Known rows, with every way that one mark hangs from another
J954(J104 J512 J627(J374) J842): [ 21  -4  19  16   1  10 -28 -20 -17  16  -5   8  -2 -10   3 -18   8  36
  16  -6   7]
J512(J954(J842)): [-14  -6   7  -5   5   4  23  11  26 -12 -12 -21 -12   2  22 -24   4 -12
  12  21  11]
J374(J627(J954(J512))): [ 18 -25  -9  11  12  18  23  -1  13   1  -7 -16 -20  20   5 -25  -3 -17
  13   2  22]
J627(J954(J512 J842)): [ 17 -17   2   2   4  10  23  -5   9  -2 -15 -13  -6   0  15 -22  -2  -2
  -2  15  14]
J865(J104 J627): [ 13  10 -10  -4 -13   2 -31   6  16  16 -10  -7   5   6  31 -16   1  11
  23   5  22]
J954(J104 J512): [ 12  -5 -18   2   0  12 -22   5   5   7  -2 -11  -2   9  10 -27  11   5
  20  -4  11]
J865(J627(J954)): [ 23  -9  -9   5  -1  12  10  -5  18   1 -13 -11  -9   4  38 -17   6  -2
   8  15  27]
J954(J512): [  9  -2 -20   6   0   8   5  -1  14   3  -7 -22 -13  16  15 -37  12  -8
  10   5  19]
J104(J954(J627)): [-16  -3  -4  24  -2  11  11   4   1   6   2 -22  -9  -6  29 -33  17   2
  19  -3  21]
J512(J954): [ -6  -8  -8   3   9  12  12  14  33 -20  -6 -25 -18  19  25 -31  15 -19
  15  20  18]
J104(J954(J512 J627(J374) J842)): [  1  -2  28  31   4   1   3 -23 -14   7  -6  -4  -9  -8  13 -28   6  27
   9  -6  11]
J865(J104(J954(J627))): [-11  -1   3  17  -6  11 -21  15   1  10   3 -12   4  -4  25 -23  10  15
  26  -4  17]
J627(J374(J104) J954(J842)): [ 14   8  28   3  10  21 -16   2  22 -11  -9 -21   0  -4  10 -10  14  -1
   7  13   3]
J627(J374 J954): [ 17   2   4  12  18  21 -12   3  22 -22  -7 -19 -11  21  25 -32  15  -5
  10  24  19]
J627(J954): [  8  -8 -12   4   9  21   9  12  22 -13  -7 -25  -9  12  28 -30  12 -17
   9  22  22]
J865(J104 J627(J374 J954(J512 J842))): [ 42  -6  31   5   1   0 -29 -21   3   6 -20  19   5   4  20  -1 -12  36
   5  10  12]
J374(J627(J954(J104 J512 J842))): [ 14 -26   9   0   9  15   8   2  -2  15  -7  -2  -2  -3  -4  -9 -13   2
  19  -8   8]
J374(J104(J954(J512 J842)) J627): [-17  -2  17  10  -1   5  13   1   7  21  -7 -25  -4  -9 -10 -11  -3  -8
  21 -26   3]
J512(J954(J104)): [ -3 -11  -5  -2   8  16 -12  21  24 -13   0 -12  -6  12  19 -20  14  -6
  24   9  10]

Rows
[ -4  -9  19  21 -11   7   8 -12  -6  19  -6 -12  -4 -25   3  -9  12  16
  10 -21   5]
J374(J104(J954(J512 J627 J842)))
[-19   4  19  16  -9  11   4   4   2  16  -3 -23   0 -30  12 -12  15   5
  17 -13   7]
J374(J104(J954(J627 J842)))
[  7  -3  37  16   5  15  -8 -11  17  -7  -6 -11 -13  -8   7  -4  18  11
  14   6   7]
J512(J954(J627(J374(J104)) J842))
[ 21  23   8  10  -4  11 -35 -12  21   7 -10 -17  -6   5  20 -11  19   7
  18  -2  15]
J865(J627(J374(J104)))
[ 11  11  34  12  -5 -13 -35 -15  -4  14 -15  14  10  -2  20 -10 -10  40
  16  -8   6]
J865(J104(J954(J512 J842)) J627(J374))
[ -4  10   4   5 -12  -2 -29  12  11  12  -7  -7   8   2  35 -16  -1  15
  25  -5  16]
J865(J104(J954) J627)
[ -3  24  36  12  -7   0 -23 -11  11  10 -13 -12   4 -16  19  -4  10  17
  16 -11   5]
J865(J627(J374(J104(J954(J842)))))
[ 14 -19  13   2   5  18  19  -3  13  13 -11 -18  -8  -4 -12  -3  -5 -12
  12 -11   8]
J374(J104 J627(J954(J512 J842)))
[  3   1  18   3 -15 -13 -15  -7  -2  24 -15   8  11 -10  23  -8 -13  29
  15 -10   9]
J865(J104(J954(J512 J842)) J627)
[  1  -8  14  -3   4  21  15  10  20  10  -8 -28  -5 -10  -2  -4  -3 -21
  18  -2   8]
J374(J104 J627(J954(J842)))
[ 23   2  23  20  -4  11 -16 -26  -4  14  -8  -9  -8 -10  -3 -11  16  21
   8  -7   7]
J954(J512 J627(J374(J104)) J842)
[  1 -14   9  -6  10  20   5  16   7  13  -5 -12   3  -9   5 -11  -9  -6
  25   0   9]
J374(J627(J954(J104 J842)))
[ 27 -10  23   5  13  15 -24  -8   1  -7  -9   6   2   1   7 -14   1  21
   8   9   4]
J627(J374 J954(J104 J512 J842))
[  4  23  20  19  -1   6 -31  -7  16   2  -7 -16  -3   0  23  -9  18  12
  20 -11  12]
J865(J627(J374(J104(J954))))
[ -9  -9  11 -10   5  10  -3  17  19  -5  -5  -9   0  -5  16 -15   5   0
  20  11   4]
J512(J954(J104 J842))
[ -5   2   0  15  -1  10  -8   3  15   0  -3 -26  -5   5   7 -20  18  -6
  13 -15   7]
J374(J104(J954(J512)))
